Each row comes from the steps of one path. Every step used is in the known rows, and no mark comes twice. Write the path behind each row, first mark first.
Known rows:
buku/zibok/zapi/vodus: [ 0.00  2.22  1.01 -3.93  1.29  2.12 -3.60 -1.44 -1.11 -2.59  3.97  0.49
 -1.82  0.41 -3.52 -1.30 -1.27  1.84 -1.38  4.55  0.20 -1.80  3.58  1.37
  2.96  0.97 -0.85  2.07]
zibok/buku/vodus/zapi/vifon: [-1.08  0.09 -0.41 -1.86  1.50  1.29 -2.43 -0.19 -1.87 -4.75  2.33  3.10
 -1.99  1.89  1.26  0.64  0.23  4.34 -0.53  4.93  1.55 -2.59  2.90  0.03
  1.71  0.39 -3.62  1.65]
vifon/zito/vodus/buku: [ 4.27 -1.07 -0.56 -3.73 -2.31  3.28 -6.04 -1.13  2.05 -4.35 -1.75  2.91
 -1.44  1.06  0.69  3.31  0.00  1.73 -1.37  3.37  2.57 -1.58  4.76  3.72
  0.11 -2.66 -1.17  5.56]
depulu/vifon/buku/zibok/zapi: [-2.10 -0.74  0.69  2.03  1.58  0.45 -0.35 -4.07 -0.94 -2.58  2.93  3.20
 -1.52 -0.82 -0.75 -1.35  2.27  1.66 -4.30  5.22 -1.56 -3.37  3.59 -1.16
  1.32  0.08 -2.34  4.14]
kineg/vodus/depulu/zibok/zapi: [ 0.82  0.47 -1.01 -3.87  1.37  0.38 -3.90 -2.18 -1.76 -3.39  2.38  1.74
 -3.47  2.50 -1.76  3.89 -1.22  1.41 -1.79  7.11  1.75 -2.00  1.71 -0.95
  2.95  1.20 -4.11  1.24]
kineg/vodus/buku: [ 2.75 -0.04 -0.02 -1.79 -1.32  2.25 -7.48 -1.95  0.88 -3.85 -0.39  3.31
 -3.43  0.40 -0.22  1.30  2.53  5.22  0.02  3.96  1.27 -1.46  4.59  1.58
  4.08 -0.21 -3.71  1.35]
vilekad/zibok/zapi/vodus/kineg/vifon: [-1.17 -0.99 -1.66 -6.42  1.45  1.44 -6.14  2.47 -2.03 -3.14  2.97  1.47
  1.98  2.34 -2.07  3.54 -1.11  5.24 -3.90  5.50 -1.04 -2.65  2.73 -1.39
  2.81 -0.77  0.28 -2.33]
vilekad/zibok/buku/vodus/kineg: [ 2.13 -2.23 -0.85 -1.27  2.68  1.96 -5.95  1.10 -1.15 -4.53  3.80  4.32
  1.31  3.63  0.14  4.33  0.60  3.44 -2.91  5.76 -2.47 -1.56  3.92 -0.97
  0.70 -3.51 -5.82  0.32]
buku/vodus/depulu/zibok: [ 3.25 -0.72 -1.28 -2.14  1.39 -0.13 -2.97 -2.85 -3.54 -2.12  2.32  3.75
 -4.21  2.75 -0.52  1.45 -2.95  1.56 -0.61  8.98  2.64  0.35  3.43  0.12
  1.58  0.58 -4.86  3.70]
zapi/vifon/depulu/zibok/buku/vodus: [-0.71 -1.49  3.78 -2.71  2.12 -0.69 -0.60 -0.13 -2.88 -1.88  2.03  1.26
 -3.79  4.88  2.81 -1.80 -1.23  3.76 -0.61  5.12  0.24 -1.91  1.26 -3.39
  1.27  0.02 -3.37  4.15]
zito/vodus/buku/zibok/zapi/vifon: [ 3.13  1.25 -0.44 -3.88  0.23  2.65 -2.81  0.02  0.54 -3.81  0.04  0.97
 -3.23 -0.68  1.21 -0.86 -0.41  2.92  1.92  4.50 -0.16 -2.32  2.00  2.04
 -0.88  0.77  0.26  5.73]
vodus/buku/zibok/zapi: [ 3.08  0.49 -1.59 -0.97  1.86  2.76 -4.02 -1.13 -0.36 -3.61  2.47  3.38
 -0.79 -0.37 -1.54  0.78  2.18  2.15 -0.23  5.89  1.07 -2.91  3.00  2.26
 -0.99  0.09 -3.90  2.55]
zito/vodus/buku/vifon: [ 4.64  0.16  0.26 -1.79 -2.18  1.25 -4.14 -1.96  1.35 -1.97 -2.32  4.99
 -3.88 -1.78  1.29  0.13 -0.32  2.33  0.39  4.62  0.25 -1.33  4.25  2.84
  2.36 -1.54 -1.53  4.03]
zapi/vifon/zito/vodus/buku: [ 3.70 -0.63 -0.24 -5.04 -3.41  2.01 -4.86  0.15  0.77 -5.20 -2.50  1.31
 -2.80  1.48  2.40  1.79 -0.25  3.82 -0.83  2.81  2.73 -1.22  3.93  2.55
 -0.24 -1.28  1.24  6.32]
zibok/buku/vifon: [ 0.97  1.67  1.97 -0.34 -0.61 -1.34 -2.45 -1.38 -0.21 -3.40  2.18  5.32
 -2.45  0.02  0.37  0.60  1.24  2.45 -2.65  3.78  0.22 -1.77  3.78  0.12
  3.83 -1.69 -4.42  1.19]
zapi/vodus: [ 0.64  1.40  1.11 -4.07 -1.09  1.29 -5.99 -1.74 -2.01 -3.30  2.78  2.22
 -2.79  0.83 -2.63 -0.04 -1.66  4.00 -1.87  4.29  1.91 -0.21  5.02  1.98
  6.23 -0.54 -0.98  2.18]
zito/vodus/depulu: [ 3.90  1.28 -1.01 -3.66 -1.19  1.78 -5.12 -2.64  0.31 -3.98  2.21  4.03
 -4.80 -0.33 -0.45  2.93 -2.62  1.94 -0.93  6.47  1.50 -0.03  3.16  2.17
  3.26 -0.82 -2.70  5.18]
zito/vodus/zapi/zibok/buku: [ 0.00  1.50 -0.24 -5.93  1.31  1.35 -5.49  0.13  1.40 -4.75  1.81  1.95
 -1.22  1.17  1.97  3.17 -1.37  0.69 -0.71  2.84  0.33 -3.45  3.97  2.20
  3.88 -2.41 -2.32  3.00]
buku/zibok/zapi/vifon/depulu: [-1.12  0.26  2.91 -3.25  0.16  1.52 -0.90 -0.75 -2.08 -2.39  4.07  0.17
 -3.33  1.58  0.12 -2.01  1.77  4.62 -2.09  5.66  0.33 -2.30  0.90 -2.27
 -0.87  2.23 -0.94  2.75]
vilekad/zibok: [ 1.33  0.19 -0.45 -3.74 -1.54  1.65 -5.86 -0.72 -2.37 -3.11  4.33  3.21
 -1.69  3.62 -0.88  4.03  0.44  4.39 -4.52  6.01  0.86  0.84  5.04 -0.03
  2.61 -2.84 -3.94  1.48]
zito/vodus/depulu/zibok/buku: [ 3.63  1.09 -0.20 -3.55  2.52 -0.30 -3.49 -1.56 -0.52 -3.88  1.69  3.35
 -3.70  1.83  0.88  3.82 -4.20 -1.08 -1.00  5.69  0.36 -1.63  1.83  1.48
  3.23 -2.19 -4.74  6.52]
kineg/vodus: [-0.09  0.99  1.88 -2.36 -2.31  1.54 -6.14 -2.84 -0.14 -3.50  1.85  2.61
 -3.86  0.78 -1.20  1.06  1.55  5.06 -1.99  3.88  0.97  0.09  5.00 -0.12
  5.84  0.09 -2.82  0.70]
zapi/vodus/zito: [ 1.41  0.20 -1.36 -3.36  0.25  2.94 -6.35 -0.37 -2.04 -3.21  2.63  2.37
 -1.37  0.92 -2.77 -0.29 -2.13  4.55 -2.21  5.68  1.96 -1.68  4.34  3.54
  5.70 -1.70 -0.22  0.16]
zito/vodus: [ 1.70  1.31  1.08 -3.29 -2.20  2.37 -4.98 -2.30  0.03 -3.41  1.86  3.48
 -3.07 -0.31 -0.43  1.62 -1.54  2.78 -1.18  4.52  0.96  0.54  4.50  2.08
  4.48 -1.91 -1.26  4.53]
vifon/zito/vodus/kineg: [ 2.38 -2.21  0.12 -2.94 -1.98  3.06 -6.05 -1.12 -0.05 -5.57 -0.40  3.13
  1.22  0.26 -0.46  4.67 -0.15  1.95 -4.37  4.34  1.08 -1.16  4.77  2.32
  0.60 -2.45  0.03  3.72]
zito/vodus/zapi/vifon/buku/zibok: [-0.35 -0.96  0.95 -1.19 -0.55  2.66 -2.00 -2.71  0.24 -2.94 -0.54  0.19
 -4.66 -1.70  0.84 -1.40 -0.21  4.10 -2.78  4.11 -1.06 -2.02  4.40  1.41
  1.22  1.17  0.89  5.78]

Write each row's path:
[-1.28 -2.56 -2.09 -0.17  0.74  3.35 -1.92  0.49 -0.63 -3.94  2.91  1.62
 -2.11  1.04 -0.89 -1.03 -0.21  6.61 -1.07  6.28  1.06 -3.40  1.98 -0.68
  0.61 -0.60  0.95  0.65] | zibok/zapi/vifon/buku/vodus/zito
[ 1.29 -0.08 -1.58 -3.52  2.43  1.24 -5.20  1.82  0.63 -4.01  3.54  2.54
 -1.09  2.90  1.63 -0.26 -0.86  3.31  0.80  4.47  0.74 -2.96  4.07  0.91
  3.27 -2.96 -2.70 -0.17] | zapi/zibok/buku/vodus/zito
[ 3.61  0.41  0.25 -2.49 -1.16  0.04 -5.05 -1.29 -0.71 -1.85 -1.44  3.84
 -3.36 -0.63 -0.85 -1.56 -0.45  3.59 -0.27  4.52  1.05 -1.92  4.70  2.84
  4.02  0.08 -1.24  1.57] | zapi/vodus/buku/vifon
[-1.24  0.28  1.38 -1.52  1.57  2.35 -3.28 -2.22  0.82 -2.46  3.29 -0.14
 -2.56 -0.54 -3.85 -1.93 -0.62  2.66 -2.59  3.56 -1.07 -3.14  4.00  0.46
  2.87  0.62 -0.01  3.01] | vifon/buku/zibok/zapi/vodus
[ 3.73 -1.43 -0.10 -1.30 -2.98  0.18 -3.78 -1.47  0.24 -3.15 -2.16  4.53
 -1.53  0.73  0.54  1.84  2.72  2.68 -3.08  4.41  3.12 -2.02  5.04  1.96
 -0.65 -1.14 -2.25  1.91] | vodus/buku/vifon/zito
[ 1.93 -0.07 -0.60 -4.67 -0.15  2.68 -2.69  0.05  3.83 -2.24 -1.71  0.82
 -0.77 -0.15  1.15  0.61  0.66  1.44 -0.47  2.89  0.80 -3.58  3.01  1.29
 -2.18  0.21  0.44  4.24] | kineg/vifon/zito/vodus/buku/zibok/zapi
[ 1.03 -0.43 -1.80 -5.56 -0.18 -1.11 -1.19 -0.12 -4.13 -5.30  1.83  0.71
 -1.86  4.55 -0.03  4.68 -1.71  1.49 -4.03  6.92  4.83 -2.02  1.25 -0.68
 -1.92  1.02 -0.95  3.62] | vodus/depulu/zibok/zapi/vifon/zito
[ 1.88 -0.25 -1.30 -4.53  2.73  1.28 -4.86 -0.12 -2.92 -2.91  0.66  1.60
 -0.33  2.30 -2.40  1.68 -2.54  1.38  0.05  5.73  2.29 -3.32  2.49  2.57
  2.48 -0.68 -1.76  2.83] | depulu/zibok/zapi/vodus/buku
[-1.28 -2.42  1.00 -3.99  2.20  2.41 -2.67  1.22 -1.50 -2.05  3.22  1.26
 -2.25  5.97  2.44  1.93  0.74  4.79 -3.08  5.75 -0.92 -3.36  1.58 -3.01
 -1.31 -0.80 -4.88  1.10] | vilekad/zibok/buku/vodus/zapi/vifon/depulu
[ 1.70 -2.52  1.12 -1.65  1.67  0.22 -1.19 -1.01 -2.10 -0.26 -0.44  3.67
 -1.43  1.95  0.45  0.90  1.06  1.44 -1.79  7.45  1.35 -4.43  0.84 -0.77
 -1.35 -0.18 -3.69  1.60] | vodus/buku/vifon/depulu/zibok/zapi
[ 2.49 -0.70 -0.51 -4.77 -2.49  1.86 -4.95 -0.21  2.88 -3.02 -3.03  2.49
 -1.71  0.44  2.14  1.76  0.08  3.71 -0.99  2.59  2.58 -1.93  4.30  1.76
  0.99 -1.36  0.42  4.35] | kineg/vifon/zito/vodus/buku
[ 2.80  1.47  0.91 -3.43  2.43 -3.41 -2.05 -1.30 -2.06 -2.00  0.57  3.07
 -4.39  1.87 -0.38  0.36 -3.97 -0.40 -2.00  5.38  0.31 -2.50  2.63  0.51
  4.59  0.14 -3.88  2.88] | zapi/vodus/depulu/zibok/buku/vifon
[ 0.01 -1.15 -0.06 -0.53  2.32  0.18 -4.22  0.62 -0.27 -4.11  1.67  4.97
  0.43 -0.05  1.03  0.45  0.86  5.07 -0.73  4.56 -0.54 -2.49  3.07 -1.74
  2.97 -0.54 -3.49 -0.47] | zibok/buku/vodus/kineg/vifon
[-0.90 -1.02  0.15 -4.66  1.28  1.41 -3.64  0.59 -0.35 -3.34  0.43 -0.31
  2.13  0.22 -2.16  0.15  0.33  2.81 -3.93  3.58  0.23 -3.64  3.76 -0.17
  0.02  1.89  1.98 -0.44] | buku/zibok/zapi/vodus/kineg/vifon/zito
[-0.01 -3.20 -0.30 -2.02 -1.11  1.23 -4.28 -0.27 -0.65 -3.58 -0.43  3.43
  1.13  1.02  0.53  1.27  1.43  5.18 -3.05  5.13  2.04 -1.11  4.89 -1.38
  0.30  0.25 -0.35 -0.33] | buku/vodus/kineg/vifon/zito
[ 1.73 -0.01  2.49 -3.40 -4.38  0.75 -2.30 -2.41  1.54 -2.21 -1.48  2.95
 -2.89  0.29  0.70  1.30 -0.52  1.06 -3.63  3.41  1.35 -0.17  5.33  1.25
  1.53 -1.66  0.46  3.83] | buku/vifon/zito/vodus
[ 2.91  0.83 -0.91 -2.02  2.92 -1.59 -3.50 -1.36 -2.71 -4.53  3.34  4.37
 -2.67  2.68 -0.07  3.98 -1.88  0.40 -2.61  6.57  1.89 -1.97  2.13  0.55
  2.84 -1.50 -6.73  4.01] | vodus/depulu/zibok/buku
[-1.36  0.32  0.08 -4.79 -2.70  0.91 -2.39  0.28 -2.04 -6.06  2.72  1.12
 -0.58  2.89 -0.61  3.07  0.97  4.05 -3.79  4.22  4.08 -1.62  2.60 -0.54
 -0.46 -0.13  0.71  2.04] | zibok/zapi/vifon/zito
[ 3.15  0.13 -1.41 -2.65  0.77 -0.93 -3.92 -2.60 -4.33 -3.42  2.64  4.02
 -3.45  2.09 -0.89  3.34 -1.99  1.74 -2.76  8.43  3.27 -0.05  3.31  0.89
  2.71 -0.13 -4.71  3.68] | vodus/depulu/zibok
[-0.59 -2.79  1.54 -1.96 -0.06  0.98 -5.07 -0.45 -1.90 -2.54  1.44  4.20
 -0.24 -0.03  0.49  0.67  2.43  6.93 -3.80  6.31  0.49 -2.40  2.38 -2.32
  2.24  0.58 -1.79 -0.70] | vodus/kineg/vifon/depulu
[ 1.68 -2.38  0.20  0.17  4.03  0.27 -3.80 -0.49 -3.39 -4.28  1.74  4.45
  1.31  2.06  0.07  2.18 -0.95  1.58 -1.50  6.27 -0.37 -2.03  3.43 -0.26
  1.66 -2.06 -5.13  1.92] | depulu/zibok/buku/vodus/kineg
[ 1.62 -1.37 -0.71 -0.56 -0.88  0.24 -2.88 -2.17 -0.68 -4.05  1.98  2.58
 -6.85  0.62  0.36 -0.77 -0.93  6.44 -0.71  6.52  1.28 -0.59  2.90 -1.67
  1.59  1.62 -1.57  4.20] | zapi/vifon/buku/vodus/depulu
[ 4.48  0.16 -0.72 -2.74 -1.17  3.11 -6.30 -1.46  1.05 -3.72 -0.37  4.34
 -2.72 -0.69  0.41  1.85 -0.64  3.05  0.79  4.64  1.25 -1.10  4.05  3.61
  2.68 -2.25 -2.17  5.25] | zito/vodus/buku
[ 0.28  1.66  0.29 -1.69  0.79  2.06 -2.68 -1.97 -1.25 -3.18  4.73  2.62
 -1.19  0.06 -2.27  0.54  1.24  1.97 -2.22  5.74  0.89 -1.51  3.47  0.62
  0.87  0.29 -2.94  1.89] | buku/zibok/zapi
[-0.68 -0.69  3.86 -3.33  1.38 -1.42 -1.68  0.06 -3.65 -3.16  2.26  1.42
 -3.14  4.27  2.38  0.05 -0.39  3.86 -2.74  4.59  0.86 -2.37  0.97 -2.51
  2.16 -0.69 -3.41  4.17] | zapi/vifon/depulu/zibok/buku
[-0.55 -0.23  2.97 -5.20  0.77  0.38 -2.60 -0.17  2.42 -1.29 -0.13  1.87
 -3.06  1.16  3.49  0.43 -0.23  0.67 -1.65  3.32 -1.33 -4.94  2.46 -0.43
  2.09 -1.18 -2.03  1.97] | zito/vodus/zapi/zibok/buku/vifon/depulu
[ 5.24  0.64  0.07 -1.85  0.01  3.07 -5.04 -2.14  1.35 -2.49 -0.52  2.95
 -3.40 -1.43  0.68 -0.75 -0.22  1.85  1.01  4.53 -0.56 -1.04  4.69  3.78
  1.00 -0.83 -2.40  6.03] | zito/vodus/buku/zibok
